Each row was made from one small tree. Brackets hold a mark, then the marks that hang from it, in the order of their numbers. Every link used is in the known rows. Write each row's tree.
(in the rows, 128 means zero)
Known rows
[K81 [K12 K723] K690]: [ 97 159 107 160 109 111 143 186  97 115 192 116 158 178 172 163  95  86
 140 146 151 129  56 173 143 129 123 169 175 148 147 120 126 144 151 160
 107 108 125 132  94  73 112  99 154 155 126 134 132 115 172 135 139 129
 138  85  84 165  89 100 109 136 162 173  78 115 115  84 119 114 113 108
 137 151 139 154  92 146  87 188 111  92 111]
[K853 [K485 [K12 [K311 [K690 K486]] K652 K723]]]: [134  89 105 111 156 128  88 133 152  90  92 145 167  91 103 114 175 138
  82 100 112 177 192 129 109 123  71 119 110  98 128  65  72 134  76 111
 115 148 140 129 163 135 114 128 147 136 118 123 141 116 114 177 121  96
 126 164 103  74 122 126 112 134 103 111 158 149  90 145 111 118 110 155
 131 130 133 145 104 165 151  99 105 111 145]
[K75 [K12 [K311 K690] K485 K652 K723]]: [125 111 106 116 137 175 113 148 170 136 128 110 131 139 113 140 142 111
  85 115 123 151 174 125 113  99 107 157 145 127 108  91  99 174 145 127
 123 126  74 105 167 120 169 146 144 114 101  79  92 135 144 114 145  81
  93 125 133 136 159 152 110 187 124 154 189 211  79 113 104 116 142 206
 124 147  86 159  96 106 176 118 114 116 142]
[K81 K690]: [ 81 166  90 126 105 132 132 141  93 126 101 117 144 145 170 159  65 128
 178 151 132 141  78 127 135 142 178 107 151 153 154 149 127 120 145 123
 162 110 173 140  39 136 117 118 114 139 121 169 155 137 173 121 117 141
 159 103 118 174  96 114  46 127 166 139  61  93 139 130 145 167 134 121
 125 177 144 153 102 161  89 188 104 110 115]
[K81 [K690 [K311 [K12 K485]]]]: [ 83 179 116 133 124 148 166 142 140 155  99 127 116  84 134 123 118 105
 160 131 132 117  95 140 117 157 177 114 141 146 143 149 158 133 136 120
 146  89 182 114  69 124 125 118  93 116 116 161 151 115 144 144 125 141
 133 110 104 192 110 112 100  93 159 147 108 119 101 122 140 173 152 116
 133 119  99 136 131 133 102 143 120 125 108]
[K531 K652]: [101 162  93 105  80 179 115 143  67 115  84 124 132 125 166 147  87 187
 132  85  91 154 128 101 157 128 171  97 146 162 148 195 114 122 138 120
 146 178 171 194 151 146 102 116 104 144 146 129 144 160 140  87 107  97
 148  78 160 130 157 143  85 135 169  84  95  90 144 132 120 167 113 105
 114 195 177 168 135 132  90 150 152 112 112]
[K976 K486]: [116 118 117 131 112 105 125 114  56  94 111 111 155 148 156 144 120 156
 159 169 117 145  83 110 149  95 134  71 132 162 126 163 160 132 128 152
 144 150 156 203  99 147  77 141 113 171 139 173 137 178 113  79 115 144
 138  90 148 141 165 122 101 103 140 126  33  55 188 175 192 181 115 108
 143 186 186 112 133 135 140 162  99 114  88]
[K485 [K12 [K311 K690] K652 K723]]: [140  96 115  99 160 164  89 143 140 108 130 144 161 117  99 151 139  88
  85  92 132 170 207 124 112  71 122 118 180  72 146 103  78 143 123 155
 149 151  90 116 181  79 135  97 178 159  96  92 124 151 126 115 115 121
 115 137 125 122  90 161 155 179 156 123 132 186  62 125 100 109 140 135
 136 142  96 160 100 159 197 133 112 108 160]
[K12 K723]: [112 135  97 169 103 151 106 137  87  91 146 101 147 149 165 115  68 149
 137 135 120 113  89 151 167  96 121 106 139 143 139 148 113 159 120 155
 117 135 121 158  60 110 142 135 130 147 142 135 143 157 129 109 128 118
 110  91 169 120 129 177  88 148 126 127  99 108 131  93  98 121 113 120
 102 172 160 135 132 158 124 173 142  98  98]
[K12 [K311 K690] K485]: [119 163 108 114  91 125 165 154 165 129  37 116 149 112 146 121 143 144
 194  91 109 134 174 111 168 112 183  56 146 158 117 109  73 125 146 107
 138 123 157 109  96 178 158  95  98 105  95 135 151 170 109 142 103 162
 104 149 129 185 110 134 106 125 135 144 171 161 108 104 123 195 160 159
 133 153  79 113  92 117 169 102  95 155  98]
[K690 K81 [K311 [K12 K652 K723]]]: [133 120 155 113 155 174 151  96 153 154 173 152  77 120 128 105 103 108
 103 151 106  78 162 145 102 106 153 124 131  87 115 179 203 123 129 134
 140 137  97 119 128 119 145 171 119  95 130 118 119 117 106 112 145 122
 143 120 169 171 158 179 215 128 128  76 118 175 102 106 123 107 164  96
 115  56 118 104 203 155  87 114 184 157 136]
[K311 [K690 K486]]: [105 125 129 133 122  76 131 150 119 130  39 123 170 164 129 126  82 148
 158 131 132 139 111  90 146 113 146  96 122 130 132 134 141 103 187 121
 170 114 160 151  56 158  81 117 114 135 111 153 151 167 153 124  87 182
 168 141 137 122 123 100  37 116 123 164  78  83 162 148 163 165 136 143
 121 169 157 139 129 144 130 128 109 104 127]
[K12 [K311 [K690 K81 K486]] K485 K652 K723]: [150 106 151 120 165 103 147  98 198 167  86  80  91 185 136 114 175 131
 125  99 157 159 223 108  90  79  80 122 103 114  86  59 121 140 176  88
 113 128  71 114 137 161 186 175 123  83 117  96  89 129 110 137 139 130
 131 227 125 133 129 152 163 156  87 137 208 209 118 127 131 140 170 158
 126 114  38 127 142 170 141 105  85 162 163]
[K485 [K12 K311 K652 K723]]: [151  99 116 110 142 167  65 125 104  97 172 140 136 103 106 145 134 102
  84 108 113 169 173 127 114 106 129 121 165  89 142 116  92 152  84 167
 130 168  90 135 194  77 132 110 178 162 113  93 124 150 115 104 125  98
 106 111 141 117 104 180 160 174 144  84 121 171  84 137  99 103 122 105
 133 142 113 140 115 133 172 139 139 115 155]
[K81 [K12 K311 K485 K652 K723] [K690 K486]]: [127 149 151 151 152  74 152 151 140 151 174  75 115 197 138 158 193 102
 123 124 180 184 113 129  85 166  65 189 133 146 122  73 135 143 159 125
  78 108  97 128 167  90 134 134 152 136 132 106  82  86 143 133 161 121
 142 147  44 134 102  77 153 133 115 164 156 149 130 147 156 134 118 114
 149 117  60 129 101 128 100 143  70 133 147]
[K485 K12]: [143 117 107 102 102 154  68 130  78  89 114 166 171  77 135 140 100 121
 126 138  95 121  97 126 154 138 190 106 147 132 144 150  95 133  82 184
 177 154 160 130 128 112  72  82 126 177 109 127 148 175 131 125  95 139
 114  88 142 128 110 145  76 131 171 100  75  83 113 137  98 127 104 104
 133 169 188 144 128 103 172 150 180 108 126]
[K12 [K311 K690] K485 K652 K723]: [138 131 113 115 154 140 145 121 180 141  82  73 119 179 119 134 155 128
 141  91 150 161 214 124 113  74  96 108 143 116 113  81  75 162 147  94
 109 114  95 117 117 138 218 133 138  83 121  88 105 146  98 120 133 106
  88 194 131 132 129 162 154 170 104 152 208 208  92 106 117 151 157 173
 119 143  32 142 105 157 160 129  89 140 131]
[K311 [K12 K485] [K690 K81 K486]]: [123 145 159 107 147  93 153 115 199 156  49 139 128 141 108 120 145 116
 157 113 135  83 135 110 134 137 187 152 120 150  98  69 154  95 212 121
 170  94 166  83  76 155  88 115  77 103  99 131 126 138 143 155  53 220
 139 171 141 149 124  81 110  92 118 187 174 124 122 114 114 127 161 161
 143 122 138 114 172 109 173  72 179 139 136]
[K853 K485]: [118 139  73 117  84 150 115 127 105  72  64 136 150  93 153 111 104 188
 159 138  80 121  99 137 169 143 136  82  99 156 126 137  82 132  59 112
 135 133 202 154  79 189 123 135  96 115 150 161 169 133 109 161 122  93
 112 101 133 110 148 132  43 108 109  93 114  78 137 121 120 158 102 143
 119 169 199 117 111 150  95 135 169 123  83]
[K75 [K12 [K311 [K690 K81 K486]] K485 K652]]: [132 110 133  76 135 141 118 119 177 165  91 127 119 145 117 147 150 120
 101 132 116 141 185  93  96 131 151 148 112 136  86 106 133 131 158 116
 159 130  89 107 182 160 133 165 113 108  96  99  90 130 148 115 139 109
 143 137 128 149 167 124  93 170 119 127 174 185 120 160 152 129 155 186
 141 132 103 124 126  88 160  85 126 146 161]
[K690 K81 [K311 [K12 K723]] [K486 K976]]: [119  99 186 169 131 107 153  87 137 176 169 183  86  56 110  63 115 139
 105 143 120  52 131 130 134 130 136 108  81  91 130 183 215  70 140 110
 123 142  90 113 138 144 132 162 107 110 139 186 148  88 131 154 138 162
 161 132 192 111 144 148 206  91 124  97 123 128 171 124 122  70 158 100
 120  54 167  94 187 112 113  84 112 149 141]
[K12 K485]: [140 165 103 123  84 145 118 110 110 110  63  97 136 115 171 123 108 172
 195 135 114  90  77 119 163 152 177  92 108 197 108 135  97 151 102 127
 157 111 185 132  56 173 135 115  74 118 141 130 130 175 105 116 116 135
  88 129 144 142 143 145  49 113 126 128 145  76 150 114 111 172 112 134
 119 174 146 121 131  92 128 150 175 141  94]
[K690 K311 [K486 K976]]: [120 110 151 176 103  89 142  99  87 153 107 155 111  53 125  84  90 181
 137 149 121  98  99  98 153 155 130  59  64 109 153 233 188  77 107  90
 134 139 144 159 111 185 120 145 104 129 151 196 163 123 127 132 155 132
 162 125 172  92 157 132 115  86 130  93  71  64 222 167 168 148 128  98
 106 105 175 106 131  98  98 115  72 135 111]
[K486 K976]: [122 131  92 134  72 153 110 105  77 118 114 171 137  65 128 134  44 171
 184 139 112  71  94 122 196 114 185  61 126 135 172 225  86  90  97 104
 147 141 154 144  83 184 162 103 126 124 146 180 178 149 138 113 122 141
 113 100 196  98 141 151  91 134 161 117  81  63 194 110 115 122 124 144
 106 170 215 133  76 101 139 167 127 123  93]
[K81 K12 [K690 K311 K486]]: [ 95 156 155 155 110  58 176 173  97 151 156 131 139 156 155 130 120 104
 131 160 150 142  57 125 119 181 125 139 123 140 145 155 207 110 153 137
 125 112 148 138 125 118  71 126 125 149 131 156 137 105 162 147 156 145
 188 102  64 168 110  62 108  81 149 138  56  83 157 156 185 164 110  71
 148 101 119 132 123 127  61 139  85 121 123]

Write each row's tree
[155  95 108 104 155 170  46 111 100  97 152 134 149 117 123 148 104 113
  90 136 134 147 124 134 112 106 115 149 141 103 140 122  85 162  91 171
 149 146 112 136 155  79 114 109 153 156 131  88 110 154 126  98 118  91
 100 127 149  86 122 174 109 170 148 107 107 115  99 139  94  93 105 123
 120 162 154 165 132 135 162 173 166  98 155] | [K485 [K12 K652 K723]]
[154 110 114  75 131 172  71 117  97 102 138 159 139  96 100 160 124 111
 110 120  94 169 179 107 118 129 169 105 159  96 150 149  89 128  84 163
 162 173 120 133 202 106 112 101 167 167 108 103 135 159 113  98 115 117
 120 105 133 129 103 151 141 158 158  66 106 141 102 162 131 133 122 104
 145 140 123 130 111 108 170 139 142 138 151] | [K485 [K12 K311 K652]]
[126 109  82 132 109 159  83 147 122  61 114 156 169  49 138 100 162 149
 100  97  79 145 155 160 152 126 114  97 124 124 132  82  59 149  28 146
 107 159 149 126 150 128 122 110 133 158 122 144 165 122 102 186 121  85
  98 105 113 108 107 149 114 122 122  90 146 134  75 112  81 118 106 132
 135 141 160 131  99 148 160 113 119 115 108] | [K853 [K485 [K12 K311 K723]]]
[136 135 108 127 147 203  97 112 108  98 184 116 111 154  78 141 105 114
 115 123 124 127 103 149 128 114 126 181 169 118 143 150 129 150 140 156
 123 113 126 137 122  64 138 131 160 140 140  91 119 132 128  70  97 128
  89  88 163 103 135 152 143 157 116 135 127 135 104 115 110  87 117 141
 116 141 148 128 150 125 139 145 201 105 125] | [K311 [K12 K652 K723]]
[142 111 159  92 136  62 165 111 169 177  72 161 123 163 125 149 112 131
 155 143 156  84 136 101 135 116 148 127  97 132 113 116 122  63 181  83
 160 114 127 102 111 203 127 129 107  82 122 145 123 130 143 148 123 174
 166 198 135 116 146  87 121 127 128 164 138 107 184 129 148 116 146 160
 131 121 156 131 125 103 137 111 125 154 153] | [K311 [K690 [K81 [K12 K485 K652]] [K486 K976]]]
[158 123 148 103 115 132 154 116 152 133 177 126  98 181 178 139 133 121
 143 145 113  95 154 145 132 122 142 140 134 138  93 113 122 128 114 140
 112 154  75 108 162 139 167 149 125 103 131  96 100 126 101 127 161 118
 120 138 125 173 138 157 204 150 119  90 174 177 121  91 119 111 136 112
 143  95 104  98 151 124 109 121 161 184 126] | [K690 [K81 [K12 K311 K485 K652 K723]]]
[145 141 148 128  87 123 159 136 143 128 179 135 124 155 196 124 124 122
 151 135 101  76 132 152 162 121 169 119 136 155  93 109 123 126 115 151
 105 156  89 100 137 141 161 127 112 122 124 115 117 138 109 149 146 141
 116 114 128 183 122 151 198 135 129  96 160 169 123  74  98 105 133 105
 147 102 117  93 143 117 121 115 157 172 110] | [K690 [K81 [K12 K311 K485 K723]]]
[141 114 182 136  84  69 154 112 108 153 178 193 117 114 148 118 113 145
 144 146 106  76 126 111 172 149 172 110 106 122 125 178 160  39 126 128
 116 178  85 119 178 176 116 134 133 137 133 181 150 114 137 152 143 177
 184 103 152 123 127 104 189 113 133  85 106 106 210 135 150  90 133  91
 152  94 188  76 120  84 126  97 101 175 137] | [K690 [K81 [K12 K311]] [K486 K976]]
[134 146 106 108 167 167 136 131 188 132  95 104 129 163  66 147 138  95
 135  98 162 122 146 145 117  94 121 183 168 136 125  75  92 154 187 120
 138  73 151  94  80  98 162 105 130  93 119  81 103 138 129 100  78 149
  75 175 139 117 133 123 127 154 118 213 188 162  78  94  90 106 143 205
 110 144  97 158 133 127 185 120 183 109 131] | [K311 [K12 K485 K652 K723] K690]
[145  97  86  98 137 168  75 125 129  73 115 146 162  72 116 122 163 142
  91 107  93 166 174 148 119 124  89 115 119 112 132  99  55 152  31 129
 109 153 143 131 176 125 138 125 149 141 128 121 145 116 100 164 126  70
  98 123 112  86 127 153 123 138 111  83 153 143  77 128  96 127 103 144
 134 133 139 134 103 152 144 122 134 121 124] | [K853 [K485 [K12 K311 K652 K723]]]
[124  97  97 107 124 138 111 151 167  81  80 170 169  66 147 103 155 127
 105 102  86 129 195 153 142 102 129  88 129 111 120  63  63 128  66 122
 127 157 139  98 142 146 125 112 122 133 101 147 163 124 117 211 110 106
 121 139 116 135 102 148 130 128 131 104 158 172  56  90  75 113 137 145
 139 121 142 140 111 176 167  99 126 123 125] | [K853 [K485 [K12 [K311 [K690 K81]] K723]]]
[110 153 137 178 113  63 153 148 125 154 153 109 142 126 150 142 151 121
 146 125 184 106  46 145 140 172  84 180 116 175 132  92 113 130 150 113
  87  90 132 104 101 117 129 106 124 134 145 154 117  90 168 171 144 139
 130 148  81 101 107  69 102 108 141 205 141  77 170 113 117  99 110 134
 135 145 137 156  89  92 131 162  74 107 129] | [K81 [K12 K485 K723] [K690 [K486 K976]]]
[ 95 153 152 152 162 104 148 110 143 166 122  93  95 121 110 116 148 118
 115 133 167 153 102 124  72 161  98 159 113 131 130 127 199 140 165 110
 127  85 148 129  99 103 109 154 108 119 136 142 114  87 152 135 131 131
 152 152 105 136 120 101 112  94 120 154 119 120 130 162 155 149 140 120
 120 102  83 140 154 147  93 137  96 116 140] | [K81 [K690 [K311 [K12 K485 K652 K723]] K486]]
[127 157 163 127 147  67 173 135 128 175 129  94  99 171 142 149 170 114
 131 160 179 150  84 112  77 199  91 169  96 148 115 123 182 128 142 114
 124  84 148 130 140 136 107 138 107 106 142 112  94  94 134 132 176 112
 160 164  50 149 142  58 119  91 127 148 126  94 161 178 189 180 109 101
 143  95  79 134 140 102  57 139 102 142 140] | [K81 [K12 K485 K652] [K690 K311 K486]]
[110 145 159 126 146  70 160 152 107 162 158 116 112 179 130 159 131 102
 114 165 171 162  82 112  75 177  95 167 118 114 142 162 196 114 147 119
 129 111 134 149 156 115  87 144 145 136 141 131 115  86 153 112 175 118
 191 132  58 151 131  63 127  97 140 123  60  97 164 187 210 157 111  81
 139  90 106 131 134 130  39 145  94 128 149] | [K81 [K12 K652] [K690 K311 K486]]
[136 129 138 131 184 122 130 115 177 143  90  84 122 168  61 128 167 113
 119  99 173 137 134 117  95 115  92 185 136 133 113  57 129 144 209 117
 134  77 141 105 105 108 119 120 131 106 125  85  95 125 134 111  72 168
 108 181 130  88 132  98 106 133  96 223 188 133 110 129 117 115 134 189
 115 134 102 139 151 118 178 106 158 108 153] | [K311 [K12 K485 K652 K723] [K690 K486]]
[131 100  84  96 147 155  91 143 154  80  90 149 165  89 111 125 154 125
  91  97 103 167 198 141 117 104  94 108 128 102 129  75  42 146  59 113
 121 150 139 115 157 134 139 118 147 129 115 119 151 116 107 174 122  81
 100 149 105  97 122 142 118 148 120 110 157 154  64 124  97 119 117 165
 133 134 131 150  91 164 166 112 126 118 135] | [K853 [K485 [K12 [K311 K690] K652 K723]]]
[158 125 120 137 123 145 123 145  85  97 206 114 129 205 142 160 100 113
 125 151 140 126  82 147 141 118  96 179 155 127 129 151 115 153 123 160
 104 129 108 148 147  88 140 118 167 143 153  79 104 136 118  82 152  99
 106  95 124 112 142 132 147 163 124 130 109 110 137 111 129 108  87 114
 123 140 152 124 124 123  98 169 175 111 121] | [K81 [K12 K652 K723]]
[ 78 171 121 137 121 154 158 148 121 147 126 139 127  93 125 129  93 102
 146 139 123 130  95 141 118 142 185 113 160 125 160 173 170 121 146 129
 157 106 173 124  77 105 113 120 114 130 113 169 161 117 160 132 122 146
 153  90 111 193 106 114 108  97 167 136  69 121 103 124 149 157 150 106
 127 114 109 143 128 148  90 147 106 117 109] | [K81 [K690 [K311 K12]]]
[129 129 126 147 140 184 133 121 115 126 175 132 100 113 100 109 107 124
 107 137 126 121 136 144 118 113 124 128 143  89 145 187 175 148 115 142
 124 122 133 142 127  95 144 139 139 124 144 119 130 126 108  87 138 107
 107  95 166 133 150 168 176 126 126 104 116 147 103 119 129 125 136 107
 109  88 111 117 165 131 104 127 163 119 110] | [K690 [K311 [K12 K652 K723]]]
[114 135 153 132 138  74 172 137 107 183 166 143 106 141 121 157 123 110
 119 169 178 138  90 112 102 176 103 147 113 109 154 182 180  89 145  92
 121 107 130 137 164 130 119 133 150 120 148 158 131  76 158 133 183 121
 184 139  81 119 130  63 148 107 151 134  67  85 181 176 199 140 117  95
 130  87 126 144 101 112  58 151  77 133 148] | [K81 [K12 K652] [K690 K311 [K486 K976]]]
[112 122 166 195 125 114 129 128 100 131 155 120 113  93 103  61 133 136
  98 128 118 116  94 128 123 154 106 132 107 108 135 170 224 129 142 143
 119 126 133 148 123  95  74 148 121 152 139 142 134 119 120 123 121 144
 141  95 151 106 132 129 145  82 104 118 102 108 149 146 138 119 120  84
 115  89 138 101 190 118 107  92 134 111 119] | [K690 [K311 [K12 K723]] K486]
[137 115 108 129 140 174 112 124 105 109 179  96 103 173 123 135 115 136
 125 118 117 175 177 125 122  79  90 114 154  91 144 153 107 149 114 134
 101 155  69 162 159 109 195 154 178 135 135 104 120 140 106  76 153  91
 116 112 153 125 124 193 173 178 108  83 128 192 120 129 139 123 135 121
 109 138  79 119 110 170 112 154 108 124 131] | [K12 K311 K652 K723]
[154 150 114 115 151 194 107  97 138 106 152  91 106 131  90 139 142 126
 129 117 138 117 108 145 128 137 121 191 152 149 121 116 109 170 134 147
 121  97 137 122 111  89 154 123 133 114 142  79  94 133 107  86  96 124
  56 128 156 104 142 148 137 144 107 158 182 134  99 101  83 105 117 164
 114 141 124 122 158 100 164 135 209 124 117] | [K311 [K12 K485 K652 K723]]
[166 108 180 104 115  80 147  78 136 173 159 157  88 124 136 134 149 149
 149 144 131  87 139  97 138 160 147 124  78 134 109 148 142  62 116  97
 117 157  84 116 188 188 146 150 116 102 146 144 118 105 116 140 152 146
 158 161 142 108 155 100 193 120 114  99 160 117 211 153 158 102 129 115
 145  85 155  80 128  71 120  94 128 187 150] | [K690 [K81 [K12 K311 K485 K652]] [K486 K976]]
[144 116 131 137 162 108 143 105 172 159  87  93 107 144 102 122 179 145
 129  89 168 159 203 107 109  86  67 115 112 112 124  91  79 133 155  70
 102 119  88 119 138 160 211 144 143  89 126 110 109 123 109 134 135 122
 105 216 133  89 125 139 155 156  95 165 205 177 139 131 126 122 155 178
 112 129  49 143 100 138 173 119  56 140 144] | [K12 [K311 [K690 [K486 K976]]] K485 K652 K723]
[135 109 197 109 157 110 138  74 139 175 144 150  72 126 118 100 118 134
 100 163 115 105 145 103  92 153 148 127  79  98 110 179 248  82 152 123
 160 138 117 140 155 146  86 184 101 107 134 133 117 106 119 109 135 154
 186 132 158 142 161 132 183  90 102  68 105 124 160 176 187 131 148  81
 134  52 134  81 222 135  77  77 170 164 153] | [K690 K81 [K311 [K12 K652]] K486]
[140 120 168 166 158 123 128  94 130 148 138  98  83 107  86  86 171 147
  98 129 145 129 114 117  92 169  80 149  80 124 108 144 208 150 129 132
 113 103 136 142 139 111 109 161 104 120 155 111 101 111  93 110 132 119
 117 145 136  98 161 132 149  86  80 127 148 112 148 161 138 130 119 109
 110  83 102 103 190 109 109  97 144 130 132] | [K690 [K311 [K12 K485 K652 K723]] K486]
[116 155 140 189 102  64 171 162 130 151 175 117 139 112 140 133 176 109
 143 107 162 131  94 148 138 165  99 161 133 161 138  89 119 120 141 115
  67 114 101 102 146 112 149 101 145 144 130 159 129  82 162 177 155 140
 130 134  72 124  83  75 154 115 139 181 153 126 152 112 120 111 125 126
 148 125  93 129  67 101 144 140  26 122 120] | [K81 [K12 K311 K485 K723] [K690 [K486 K976]]]
[103 142 101 144 133 155 134 169 150 110 118 136 168 146  84 126  95  91
 136 100 131 108 124 154 161  78 152 151 195 118 154 112 106 134 198 149
 141 102 147 106  69  87 113  85 149 133 101 123 154 154 157 122  63 187
 101 109 151 139 105 126 118 140 141 209 124 148  68  64  89 101 150 171
 117 146 140 150 125 150 185 118 159  82 112] | [K311 [K12 K723] K690]
[150 119 180 150 114  59 134 111 126 139 152 116 117 174 190 112 137 139
 133 157 132  77  72 128 136 155 117 158  79 167  78  95 181 118 148 151
 115 129  99 121 126 146  93 155  90 126 140 122  90 126 126 147 139 154
 156 138 129 125 131 116 134 100 101 125 148  90 183 124 121 101 112  92
 140 113 164  95 189 108 106 112 162 154 132] | [K690 [K81 [K12 K485 K723]] K486]
[150 108  80  76 131 170  69 112 117  75  79 156 157  77 118 143 137 161
 115 139  96 142 138 133 124 148 122 117 102 131 128 115  54 136  26 122
 151 136 186 131 139 158 104 118 122 134 141 122 146 134 110 155 121  73
 102 129 119  83 151 132  62 128 121  82 126  83 106 151 113 135  90 145
 133 152 186 143 114 132 123 131 188 124 128] | [K853 [K485 [K12 K652]]]
[136 138 121 172  76 134 146 189  80  87 219 139 155 166 157 126 112 115
 138 122 104 124 107 163 187 116 132 132 175 128 142 151 122 137 110 172
  80 157  93 140 169  88 134  97 174 168 125 118 144 139 119 117 145 129
 109  52 124 150 102 140 189 147 135 117 119 154 113  79 111 111 105  94
 138 130 129 100  92 118 127 126 125 122  96] | [K81 [K12 K311 K723]]
